Each row was made from one small tree. Brackets hold a mark, then the marks that hang from it, in alphabetical order. Every link used is in the known rows. Write each row's tree.
Known rows:
[petu nupina]: [ -9.9  -7.4  -1.2 -11.9 -10.4  -3.6 -24.8   4.6 -21.3 -28.3   5.5  12.5
   3.8  -1.8 -12.4  -5.3  20.4   2.8 -12.1  -2.7 -27.8]
[biped [petu [nupina zozap]] [tibuz tidun]]: [-56.5 -56.7 -31.4 -15.4 -19.7  14.9 -17.5   7.1 -34.4 -12.7  16.4  -7.9
   1.8  34.5  16.2   2.2   3.1  -6.5  -4.0  -1.2 -25.3]
[tidun petu]: [  5.1  20.8   6.6   9.7 -10.1   1.8  -6.5 -13.7 -10.8  -3.5  22.0  16.6
  -9.6 -13.2  -8.0  -4.5  39.5   9.9  -1.9  28.6  11.6]
[tomiv nove]: [ -4.8  17.6  17.7  17.7   4.8   6.7 -20.7   5.4  -9.4 -20.6  23.8   4.4
  10.1   3.7 -12.2 -26.1  23.8 -11.3  -2.6  -0.6  -4.1]
[biped [tibuz [tidun petu]] zozap]: [-31.0 -21.0 -30.1  19.5 -24.4  -8.7   9.0  -3.0 -14.1   0.5  37.4  -7.4
   1.5   9.2  28.6  20.0  10.7 -21.5 -10.3   9.6   3.2]
[nupina [petu biped]]: [-29.7 -16.1 -14.7 -37.0  16.6  12.4  -6.3   2.7 -13.8  -5.1  46.2  19.9
  21.9   7.7  -3.6   1.9  18.5  14.9  15.8   5.3   7.2]
[tibuz tidun]: [-14.8  11.2  -2.0  -2.1  -1.0  -7.5 -10.5  -4.7 -22.9 -16.4  16.9  29.5
  -2.9  -1.4 -20.6   5.0  42.1 -21.5 -23.8   8.1  18.2]
[nove [tibuz biped [tidun petu]]]: [-10.7  41.3  24.1 -34.6  -2.4 -12.0   3.9 -23.1  -6.5 -15.5  33.1  31.3
 -31.7  -2.2 -23.6 -32.9  32.0 -27.1 -20.1  38.5  17.4]
[tomiv [nove tibuz]]: [-14.0  38.0  29.5   3.4  17.5   4.5 -23.7  -4.8  10.6 -21.9  23.6  21.3
   2.3   8.9 -20.0 -37.3  18.7 -30.1 -10.9  -2.5  -8.3]
[zozap [biped petu tibuz] tidun]: [-37.8 -12.2 -37.1 -18.9   7.3  22.2 -23.0  21.2 -39.8  11.7  11.6 -16.8
 -17.9  27.0  -5.1 -18.6   4.7  23.6  -2.6  25.5   8.3]
[nove [tibuz biped tidun]]: [-23.7  33.6  19.0 -37.1   4.1  -2.9  -3.8  -9.2  -6.3 -24.6  33.0  40.9
 -21.7   6.0 -28.2 -32.0  24.7 -36.7 -35.3  31.6   9.8]
[petu [biped tibuz] tidun]: [-24.2 -13.2 -32.5 -10.0  -3.3   7.4 -27.6   8.1 -16.7   6.0  16.7  -8.1
   7.6  15.3  26.7  -5.6   3.1  18.3 -22.8   9.1  -9.6]
[tomiv [nove [tibuz [tidun [petu nupina]]]]]: [  1.1  35.5  28.5  -8.4   7.0 -23.7 -20.1 -16.8  -4.4 -19.1  11.6   5.3
 -12.8   3.1 -14.7 -30.6  28.5 -28.4   4.6 -13.8  -3.3]
[nove [tibuz [biped [zozap tidun]]]]: [-30.1  21.9   6.3 -37.2   4.2   7.0  -3.9   2.9   7.0 -19.8  32.0  22.2
 -13.8  12.8 -20.1 -31.3   1.0 -26.1 -36.5  41.8  -2.4]
[nove [tibuz [biped zozap] tidun]]: [-30.9  22.0  11.8 -34.7  -3.3  -4.9   4.7  -4.4  -0.9 -24.5  39.9  28.1
 -12.7   9.3 -17.7 -22.7   7.8 -40.7 -38.9  24.5   1.7]
[nove tibuz]: [-26.6  30.5  15.7 -11.8  13.1  10.9 -19.6  -7.7  16.7 -20.7  19.6  51.4
  -3.6   5.0 -27.8 -18.6  22.8 -29.6 -35.3  13.4  -5.0]
[tidun [petu [biped tibuz] nupina]]: [  0.5  -6.2 -10.3 -17.3 -17.5 -13.0  -7.6 -18.6 -25.8   2.6  19.2 -21.9
  -5.4  -1.9  16.3 -14.2  19.7  29.4  18.9 -15.4 -17.3]
[tomiv [nove [tibuz [biped zozap] [tidun petu]]]]: [ -6.8  33.9  27.3 -13.7  -2.1 -13.7  -0.9  -8.0  -4.9 -17.4  39.0  -5.2
 -12.1   6.3  -8.4 -39.2  14.9 -31.7  -3.5  11.8   3.7]
[tidun [petu [nupina [zozap [biped tibuz]]]]]: [ -8.6 -24.6 -10.0  -9.1 -21.2  -6.1 -10.2   2.2 -28.9   7.4  22.6 -12.7
  -7.0 -14.3  12.2   6.4  16.8  24.3  21.9   9.4 -34.6]
[nupina [petu [biped zozap]]]: [-35.2 -29.3 -22.9 -35.9   7.6  11.8  -1.8   8.6  -9.2  -3.1  51.1   7.7
  32.2  11.3   8.3  12.3   4.1  12.1  12.1  -0.9  -0.7]
[tibuz biped]: [-12.5   9.5  10.2 -16.4 -12.1  14.4   2.0   7.3 -22.1 -21.9  43.8  16.2
  -5.2   0.9 -17.3 -33.1  15.0   1.8 -23.5  48.5  -0.4]

Write each row's tree:
[-23.3 -20.8 -23.2 -16.8 -12.8  24.4 -45.3  16.0 -27.1 -26.6  -9.0  -1.9
  -0.3  24.8   8.8 -11.5   1.2  21.8 -21.8  23.5 -14.6]
[biped [petu nupina tidun]]
[-39.7 -31.1 -24.9 -14.1 -14.0  19.0 -21.0  23.8 -44.1  -6.8  24.3 -14.7
  -2.2  20.7   9.4 -19.4  -4.0  28.8   3.1  -2.2 -27.5]
[zozap [biped [petu nupina] tibuz]]
[-50.0 -23.0 -37.7  11.2 -12.5  38.1 -32.7  17.0 -14.9 -12.2  12.4   3.3
  -1.4  39.5  27.3 -10.5  -3.0   9.3 -25.7  40.2  -0.4]
[biped [petu tidun] tibuz]
[-35.6 -37.5 -17.2 -31.9  -3.3  27.1 -31.6  10.7 -27.2 -13.2  -1.1  -4.3
   3.2  22.3 -11.4  -4.8   5.6  13.1  -8.8  12.4 -24.1]
[biped [petu [nupina [zozap tidun]]]]
[-43.7  10.9   8.8 -41.1  -4.9  11.9   0.6  -3.6  -5.6 -25.5  37.8  23.4
 -11.8  25.8 -15.4 -30.4   2.8 -30.8 -35.8  26.9   5.4]
[nove [tibuz [biped petu zozap] tidun]]
[-21.3  -4.9  -4.3 -22.3 -21.2  -8.0  13.6   7.2 -31.3 -21.2  46.8   0.1
  -5.5   4.5  -6.7  -9.0   9.5 -17.3 -28.2  32.7   8.8]
[tibuz [biped zozap] tidun]
[-29.4 -17.1 -39.5  13.8 -12.3   0.4  -2.6   2.4  -6.6   8.1  23.6 -18.8
  -5.9  13.8  24.2  10.6   2.1  -6.3  -9.2  30.1   5.1]
[biped tibuz [zozap [tidun petu]]]
[-39.3 -26.5 -27.4 -29.4  10.1  12.8  -4.4   4.5 -12.3  -3.1  50.0  12.6
  20.6  17.2  12.2   1.2  10.8  10.8  17.4   6.2   3.1]
[nupina [petu [biped tibuz]]]
[-25.1 -23.1 -15.3 -25.8   9.5  10.1 -19.4  24.9 -26.4  20.8  20.0   3.5
   0.2  -8.3 -19.5  12.6  13.8  12.3  -2.4  22.1 -20.6]
[nupina [zozap biped tidun]]
[  8.7  11.7   7.3 -34.6 -27.6 -24.3   8.3 -11.8 -46.3 -20.1  27.4  -8.2
 -29.5  -8.6  -9.5 -20.8  31.4   4.2   0.6  34.2  11.3]
[tibuz biped [tidun [petu nupina]]]
[-17.6 -28.6 -38.6 -27.7 -12.1  -7.9 -37.5  10.5 -27.4  -4.0   0.2 -25.9
   6.0  15.0  32.7  -8.0  -5.9  28.0 -11.6 -10.1 -37.7]
[petu [biped tibuz] nupina tidun]
[-29.0 -28.5 -19.5 -33.7 -31.7  22.8 -13.7  26.0 -30.9 -27.6  27.4 -23.7
  -0.1  26.8  17.5 -25.8 -23.2  18.8 -27.5  45.9 -21.2]
[tibuz [biped [petu nupina tidun] zozap]]
[-18.1 -36.1 -23.3 -16.2 -13.7   0.6 -46.3  24.3 -18.3 -11.0  -4.0   1.1
   5.8  -3.4  13.4  19.2   2.2  12.2 -18.1  24.6 -49.4]
[petu [nupina zozap] tidun]
[-13.8  41.1  17.6 -16.3   6.8 -12.0  -9.6 -25.6   3.8 -12.4  15.3  42.4
 -22.1  -3.7 -24.7 -10.1  42.5 -33.7 -21.1  13.9  15.4]
[nove [tibuz [tidun petu]]]
[-38.0   0.0  -1.8 -42.9 -12.2  17.4 -19.4  11.1  -0.5 -30.7  24.3   6.3
  -8.9  25.0   1.3 -33.8 -18.1  -9.8 -38.8  36.3 -22.3]
[nove [tibuz [biped [petu nupina tidun] zozap]]]
[-15.0  30.5  19.3 -17.6  10.7  -0.9 -13.2   5.3   3.7 -18.3  29.0  -4.4
  -7.5  16.1 -17.1 -46.0   0.0 -28.9 -14.2  20.7  -3.3]
[tomiv [nove [tibuz [biped [zozap tidun]]]]]
[-16.5  23.7  27.5 -29.3   2.9  -1.8 -19.6  -2.4 -16.4 -32.3  22.3  -3.2
 -13.8  23.6 -16.9 -55.6   8.6 -25.7  -5.7   1.8  -4.3]
[tomiv [nove [tibuz [biped [petu nupina]] tidun]]]
[-14.1  21.9  18.3 -24.6   0.4   9.1 -30.0   7.9  -7.6 -31.8  17.4  -6.6
 -10.4  23.3  -4.6 -57.8  -5.3 -10.7 -10.6  19.8 -17.7]
[tomiv [nove [tibuz [biped [petu nupina tidun]]]]]
[  2.2  -3.6  -7.7 -28.9 -15.5 -29.2  -2.0 -17.6 -35.6  -2.0  16.2 -16.9
  -2.3  -7.6   0.5   6.1  30.6   5.5   6.4 -22.0  -0.9]
[tibuz [tidun [petu [biped zozap] nupina]]]
[-40.1 -26.7 -28.7 -33.1  10.5   4.1   1.0  -0.7 -19.9   0.0  48.8  13.4
  13.8  14.4   9.7   6.5  18.2   3.2  18.3   1.2  13.2]
[nupina [petu [biped [tibuz tidun]]]]
[-22.2 -16.2 -21.5 -23.4 -10.3  15.5 -37.8  28.9 -45.2  -7.8   5.7 -12.3
  -4.1  10.5   2.2 -14.0   1.3  40.4  -8.2  11.6 -22.0]
[zozap [biped [petu nupina tidun]]]
[ -7.4  35.0  21.1 -44.1  -7.1 -20.0  -0.9 -20.4 -12.8 -21.6  24.1  21.7
 -31.3  -1.1 -21.1 -33.7  27.3 -22.2 -15.2  28.1   3.5]
[nove [tibuz biped [tidun [petu nupina]]]]
[-14.4 -42.1 -25.3 -45.7  -8.4  -3.3 -41.8  16.6 -25.5   3.1   1.5 -20.5
  17.3   0.4  18.3   8.8  -3.8  33.0  -7.4 -12.1 -55.4]
[petu biped [nupina zozap] tidun]
[-33.1 -53.0 -24.2 -40.4 -10.6 -12.7 -14.5  -1.6 -34.2   4.8  24.8 -17.7
  14.5   9.3  15.5   5.9   5.6   8.2   7.9 -39.2 -48.0]
[petu [biped [tibuz tidun]] [nupina zozap]]
[-51.9 -48.2 -28.3  -5.6  -9.7  32.7 -26.8  33.5 -24.8  13.0  31.8  -2.4
   8.2  12.2  17.3   7.9  -7.7  22.2  -5.1  24.8 -34.5]
[nupina [zozap [biped [petu tidun] tibuz]]]
[-28.4 -28.0 -32.8   8.6 -29.4 -18.4   3.4  -1.4 -20.0  -6.4  28.2 -16.6
   0.5   9.9  31.6  17.9   6.9 -14.7  -4.6  -0.6 -11.6]
[biped [tibuz [tidun [petu nupina]]] zozap]
